Each row was made from one path, in order. Every step used is in the known rows, and no mark comes twice. Write each row's path.
In the rows, zero is written as 128.
Known rows
W > A > D > X: [106 115 148 135 141 137  77 150 120 186 116 128 125 159 134 136 115 137
 101 165 129 172 127 118 146 125 143 106 156 148  94 103 110 113 121 116
  89 128 144 166 118 101 118  53 121 157  42 137 166 112 112 123  78 146
 159 141  48 128]
W > A > D > P > B: [125 123 144 110 135 110 102 148  91 190 119 159  98 148 155 134 134 130
 118 152 168 148 110 137 140 152 137  85 144 139 113 116 108 111 134 122
  83 110 139 163 106  96 106  97 114 125  69 135 159 155 122 147  80 145
 169 157  72 171]
A > W: [113 118 135 128 121 134  91 138 126 172 128 120 133 129 146 149 126 132
 124 148 141 159 147 124 149 149 131 134 135 137 107 117 110 126 123 136
 121 119 131 128 131 119 114 102 121 131  93 125 157 114 124 132 118 139
 145 138  89 150]
F > H > D > P: [121 118 118  94 141 129 128 178  98 166 155 148 171 121 133 119 136 115
 110 177 146 160 100 118 144 162 133 168 111 132 146 120 153  94 142 110
 120 144 135 152 111 136 159 139 154 104  88  78 171 116 120 108  92 152
 122 143  71 130]
X > D > P > B: [132 160 117  73 130 116 110 141  96 137 126 149 105 116 134 145 126 134
 118 152 182 147 116 139 120 172 116 106 117 101 123 128 115 112 146 110
 109 138 152 133  93  93 104 145 136 119 109 130 141 153 132 142 109 127
 152 140  88 164]
W > A > D > S > V: [ 97  98 155 117 138 152  72 163 130 164 113 111 102 163 132 141 146 141
 106 106 138 150 137 123 145 153 130 126 158 168 121 117  88  70 103 117
  85 126 129 176 114 114 167  69 156 160  52 122 109 125 104 154  76 141
 174 167  59 133]
D > S > F: [103 146 118  87 135 150 108 146 138 136 143 104 125 136 117 153 156 140
 125 110 133 155 124 127 152 163 131 159 145 144 152 134 107  86 113 108
 110 134 138 138 113 123 165 119 172 162  89 101 116 128 124 133 106 123
 157 161  98 140]
W > A > D: [114 104 147 145 138 127  86 140 115 193 103 141 112 165 157 131 132 136
 109 154 139 155 124 114 146 136 127 104 160 151 113 106  96 106 113 124
 103 114 123 149 122 110 115  65 123 135  60 145 147 119 124 141  94 138
 162 146  62 146]
R > D: [108 114 113 108 141 145 103 163 119 159 122 135 141 123 131 138 131 128
 106 163 158 149 143 103 139 163 137 156 113 130 126 112 110  96 105 114
 133 131 118 128 122 126 128 119 146 144 111 120 142 108 150 113 124 120
 154 150  86 149]
X > D: [124 140 123  98 140 135 102 133 112 134 114 126 120 137 144 143 124 136
 110 156 153 153 128 117 134 152 107 125 131 115 121 118 107 110 124 111
 123 137 140 125 105 110 112 111 144 137 101 143 130 114 133 135 125 126
 149 131  79 137]
B > P > D > H > F: [101 181 156 109 122 118 125 124 152 164  95 135 131 144 131 134 150  65
 136 140 172 123  75 110 140 150 111 144 102 154 154 123 127  93 157  91
 183 148 133 143 107  99 165 118 143 124  57  63 135 145 165 115 130  96
 128 176 100 161]
C > P: [103 158 129 106 111 112 122 133 132 154 113 131 131 130 142 152 133 119
 127 150 151 150 137 126 115 144 122 111 108 145 130 142 117 122 127 114
 146 126 111 122 120 130 117 150 104 123 124 124 139 137 152 112 126 101
 160 167 105 175]
H > F > R > V: [100 107 115 115 130 148 111 167 163 113 106 130 142 117 104 128 160 119
 131 134 159 143 126 106 149 186 136 218  70 202 157 119 126  74 135 101
 134 135 114 158 166 135 218 126 139 134  82  89 134 109 138 130 100 159
 139 203  75 128]
H > D > S: [ 89 146 118 105 121 132  98 165 117 144 129 115 146 136 124 140 138 123
 103 142 126 158 134 116 140 162 103 148 110 144 133 129 106  79 121 104
 137 153 140 139 103 124 164 130 165 128  75  91 148 124 132 116 125 131
 134 152  73 133]
D > S > F > R: [103 132 111  93 136 171 105 159 141 119 142 101 120 137 106 148 175 139
 131 111 142 150 119 119 155 179 139 198 128 182 160 141 110  73 117 109
 101 130 121 151 127 121 192 117 171 156  93  83 105 126 117 135  87 144
 159 179  99 134]
H > F: [107 138 128 114 117 117 119 150 147 154 111 123 146 133 141 130 128 124
 125 147 140 150 111 123 145 156 119 162 109 143 150 119 119 108 127 116
 149 131 130 133 130 128 156 119 142 128  82 108 154 120 136 122 116 124
 141 156  89 140]
C > P > B: [105 189 131  94  98 108 130 128 131 161 103 143 115 125 146 154 133 118
 125 144 163 135 138 136 111 155 114  97  99 153 140 147 105 121 136 113
 151 132 103 118 109 117 118 174  94 113 128 119 129 166 166 114 132  93
 166 184 123 196]
X > D > S: [109 148 124  94 139 140  84 142 126 126 123 113 107 139 126 155 129 139
 106 125 146 152 126 120 129 162 105 127 126 123 126 126  97  92 114 112
 120 145 156 133  90 105 137 113 170 147  85 129 115 120 127 140 124 123
 151 132  72 126]
A > D > P > B: [117 156 127  89 136  97 109 143  97 168 119 152 102 138 144 133 131 140
 120 150 166 153 120 135 139 155 135  98 119 134 127 117 115 108 137 113
  91 120 136 162 106 101 105 135 115 123  88 121 154 160 119 141  92 125
 171 150  89 164]
D > H > F > S > V: [ 83 116 146  98 117 150 123 169 181 134 119 107 143 134  96 139 170 125
 126 104 150 142 103 123 140 184 127 212 111 188 172 119 140  59 122 118
 134 168 132 166 139 147 224 125 190 163  65  60 122 122 129 125  79 125
 142 196  80 132]
S > F > R > V: [113 102 104  96 148 173 112 162 145 105 135 126 130 120  95 136 182 131
 137 135 157 150 140 108 157 186 149 217 115 193 148 127 120  75 123 100
 100 125 102 153 170 133 202 121 139 152 108  93 107 118 135 135  84 155
 156 202  93 141]
A > D > X: [100 145 134 110 142 122  85 145 123 161 121 121 130 149 127 132 110 145
  97 164 126 176 134 115 140 131 145 120 128 145 106 106 114 112 118 110
  98 136 142 167 116 104 116  87 123 158  61 123 161 116 111 115  91 133
 161 138  65 124]
P > D: [112 149 134 115 138 122 110 128 115 156 106 141 129 122 157 141 148  97
 133 149 153 157 123 117 148 133 116 119 125 116 123 120 103 128 133  92
 150 117 127 131 135 105 111 110 121 130 111 119 128 109 144 127 151 119
 145 146 103 158]
R > F > H > D: [122 113 115 103 142 157 129 173 129 161 143 152 156 133 113 121 158  97
  96 171 136 138 123 106 150 166 137 211 114 173 165  96 142  79 126 108
 143 159 100 136 119 140 189 142 164 116  75  79 144  98 156 106 114 147
 121 177  78 112]
B > P: [120 162 120 102 120 126 141 137 126 155 105 133 135 150 151 142 124 118
 132 158 165 146 117 109 124 147 123 121 110 133 134 140 108 110 146 118
 146 125 122 119 128 115 140 128 113 129 109 110 134 158 151 119 119 111
 154 148 112 171]
B > P > D > S > F > R > V: [ 99 156 117  80 145 185 118 152 152 103 112 141 113 132  88 146 197  83
 151 108 178 135 117  97 147 185 145 195  99 189 155 139 109  60 136  78
 136 134 109 158 150  95 238 122 150 153  91  66  72 144 153 138 111 137
 159 215 111 156]
S > V: [113 115 122  98 127 141 110 157 127 136 126 107 135 127 135 142 139 140
 124 136 150 153 146 122 138 154 128 153 127 136 126 130 106 100 130 106
 120 127 120 145 144 131 144 118 134 145 121 113 118 126 124 135 107 123
 157 160  96 150]

Which path is each row?
[108 119 107 101 141 147 142 158 147 146 125 159 126 127 105 149 173 113
 127 137 150 150 135 107 133 168 144 188 114 163 151 109 123  99 107 116
 130 146 114 133 155 146 179 134 163 155 106 107 127 100 158 124 121 146
 158 180  98 133]
R > F > S
[115 178 130 106 128 125 132 123 121 157  90 152 127 136 159 141 140  84
 141 159 171 142 105 105 134 135 116 108 112 119 125 131 101 121 151  95
 168 121 119 123 128  93 131 114 111 126 114 102 122 144 160 123 146 106
 148 153 116 180]
B > P > D
[114 124 111 102 131 113 108 168  87 149 137 140 159 116 135 123 130 125
 113 175 150 169 121 121 137 161 120 141 111 113 121 129 137 104 146 104
 119 143 148 147 119 127 131 134 141 113 102 100 183 128 123 115 111 144
 127 139  67 144]
H > D > P
[117 126 121  92 131 164 132 171 132 160 150 127 168 138 132 122 153 116
 103 162 125 152 107 119 163 166 125 203 147 161 169 112 131  76 124 114
 133 150 103 144 117 134 187 130 167 123  78  71 134 113 133 106  88 137
 129 170  90 131]
S > F > H > D
[122 152 117  80 125 103 124 146  97 156 133 147 123 118 140 147 133 130
 133 149 174 151 123 140 129 167 131 113 108 116 126 135 120 120 151 106
 114 122 143 136 115 108 111 152 120 122 120 113 155 159 134 132 110 125
 153 149 104 175]
D > P > B
[ 78  99 137  91 128 177 111 191 174 137 119 122 146 117  79 132 166 117
 107 114 164 131 118 103 137 198 148 228 105 192 171 103 138  38 102 119
 136 171 119 166 133 156 229 121 210 173  65  54 122 113 146 117  79 124
 148 201  72 128]
R > D > H > F > S > V
[ 96 138 127 100 130 150 114 176 127 160 144 122 156 141 125 133 141 115
  96 142 121 150 111 112 148 164 115 177 107 162 164 123 122  72 121 113
 141 156 126 147  99 128 192 135 178 119  65  72 139 114 128 105 105 137
 127 153  70 121]
F > H > D > S
[123 126 122  91 146 158 135 149 141 161 150 124 147 144 138 139 155 127
 122 147 136 150 107 124 161 154 144 191 148 158 169 119 129  99 120 120
 119 127 111 139 129 131 166 117 158 144  96  90 117 117 133 124  82 128
 145 166 108 142]
S > F > H
[ 92 180 141  80 138 158 125 140 154 156 134 138 126 134 129 152 177  83
 130 108 138 141  99 131 144 150 131 157 132 165 177 135 121  98 115  95
 147 140 107 147 102 116 181 143 157 136  91  74  86 124 147 117 113 100
 159 189 118 159]
C > P > D > S > F > H
[ 91 117 112 108 129 173  87 192 146 132 117 125 162 109  88 122 130 127
  98 168 157 159 124  99 152 182 161 223  79 184 142 103 128  76 118 110
 129 151 125 159 132 119 191 110 156 155  67  80 163  95 131  99  86 151
 144 181  70 112]
H > F > R > D > X
[ 95 136 124 114 115 132 141 161 164 150 105 138 148 130 129 132 147 122
 133 130 135 159 105 119 142 172 123 186  98 160 160 119 121  93 117 129
 149 148 129 141 145 142 194 121 165 143  80  94 144 112 139 116 108 138
 154 172  90 139]
H > F > S
[112 146 146 101 134 131  88 135 150 137 118 110 127 144 116 140 133 122
 104 138 155 129  96 120 138 166 104 160 123 151 153 109 133  83 130 113
 142 166 153 144  88 116 147 113 180 140  43  98 142 119 139 131 103 115
 125 157  63 121]
X > D > H > F
[ 99 139 118 109 122 137  95 168 114 151 134 116 169 120 119 130 118 129
  90 186 127 184 136 111 141 146 125 147 111 134 108 115 122 103 132  99
 132 162 146 147 117 119 141 117 134 137  78  99 183 113 126  93 113 137
 125 147  63 126]
H > D > X
[ 94 126 113  84 146 175  96 172 130 137 141 114 126 126 104 149 151 133
 106 118 148 147 137 109 152 178 149 180 135 149 149 121 110  65  87 107
 111 142 126 138 102 129 172 120 192 169  90  97 114 116 141 128 101 120
 163 171  93 137]
R > D > S > F
[106 153 134  87 154 168 121 145 144 155 143 131 133 139 130 145 177  98
 127 109 133 148  95 123 170 151 136 177 148 152 171 122 115  94 117  96
 133 134 125 149 115 104 185 110 176 149  81  71  91 105 133 131 110 122
 145 168 108 134]
P > D > S > F > H
[112 103 101  95 146 189 106 180 125 132 131 128 139 120 109 128 162 128
 113 156 163 145 133 100 160 185 160 222 127 174 151 119 118  66 105 114
 110 126  96 142 139 125 178 113 161 153 114  90 114 111 141 123  85 143
 160 185 101 142]
S > F > R > D
[ 94 160 134 109 139 128  95 133 127 151 115 129 119 127 138 153 154  98
 127 120 143 155 120 119 146 142 115 116 116 124 130 130  95 109 122  87
 147 126 146 135 113 101 135 109 150 144  93 107 117 111 141 131 151 116
 150 146  94 150]
P > D > S
[110 183 134  75 142 168 146 140 146 158 127 141 126 152 134 145 167  80
 136 115 152 135  83 113 152 154 137 167 133 154 177 131 115  88 135 100
 152 137 119 144 106 101 200 120 167 143  78  63  82 143 148 127 106 113
 150 176 123 157]
B > P > D > S > F > H
[ 83 154 151 117 131 131 120 140 167 158 104 142 142 130 117 136 173  84
 132 119 148 143  81 114 150 162 116 177 104 164 165 110 135  88 128 103
 169 153 140 155 128 123 188 108 177 147  57  66 131 105 153 117 124 121
 131 183  87 143]
P > D > H > F > S
[108  99 117  98 154 188  98 173 132 136 145 114 134 130  90 133 175 123
 106 148 172 128 117  97 158 189 162 225 133 191 162 115 139  48 110 107
 109 140 110 154 116 128 178 111 178 165  84  69 117 114 141 118  71 128
 146 196  90 135]
S > F > R > D > H
[ 84 105 168 141 131 134  99 154 165 192  99 142 118 172 120 131 158 111
 109 121 139 138  84 112 149 165 129 165 142 202 158  94 125  66 107 134
 119 150 137 175 115 129 191  65 178 155   4  91 151 115 133 134  65 143
 150 183  47 131]
W > A > D > H > F > S
[ 99 127 138 121 126 135 102 155 159 137 123 108 137 140 108 131 159 119
 122 137 156 131  93 112 155 176 129 202  98 201 165 126 140  75 138 109
 140 142 130 158 127 129 187 118 160 132  60  63 148 120 137 119  85 135
 127 188  79 129]
D > H > F > R
[ 85 184 138 103 123 120 102 128 134 149 103 141 115 123 134 161 155  89
 131 118 147 149 127 123 123 138 109 101 103 141 134 145 105 116 122  88
 162 129 125 135 104 111 134 139 127 129 107 109 113 128 153 121 150 100
 155 168 102 171]
C > P > D > S
[113 127 125 108 128 144 127 167 121 173 134 134 169 140 143 118 136 115
 102 174 129 153 114 110 147 157 120 173 113 150 156 115 129  89 129 116
 147 148 115 139 116 136 168 131 151 109  82  80 150 110 137 100 107 140
 124 155  78 130]
F > H > D
[105  98 105  99 140 148 106 197 120 131 124 146 149 105 103 117 144 122
 121 157 179 145 104 106 148 199 158 217  80 162 149 114 143  76 124 118
 114 136 128 161 129 129 180 127 161 129  90  80 166 111 126 125  84 156
 146 178  76 131]
H > F > R > D > P
[106 130 119 117 120 138 116 159 145 132 108 120 146 129 129 126 148 126
 125 146 150 143 109 116 151 177 129 199  90 180 156 125 117  89 135 117
 139 130 118 146 146 130 181 118 139 124  82  90 145 116 127 124  98 147
 143 179  88 133]
H > F > R
[ 82 114 137 109 132 154 117 177 166 156 114 140 147 126  92 132 154 112
 105 129 155 134 104  94 140 188 141 213  98 182 172 102 144  54 102 126
 150 168 134 150 117 145 205 125 202 162  55  68 143 107 157 106  94 120
 138 185  74 131]
R > D > H > F > S
[ 94 143 159 123 134 110  89 137 150 169 113 117 123 165 126 125 141 129
 106 134 138 134  94 114 152 155 119 153 126 180 154  99 129  77 118 117
 126 144 138 169  96 121 148 101 164 139  25  93 159 124 129 125  86 112
 140 167  62 124]
A > D > H > F
[100 156 126 111 139 130  93 136 119 150 119 131 145 116 132 144 134 105
 120 164 137 179 124 118 146 126 133 118 118 112 101 120 112 136 137  84
 142 132 147 147 134  94 112  95 115 154  94 116 148 100 132 108 137 124
 140 139  87 145]
P > D > X
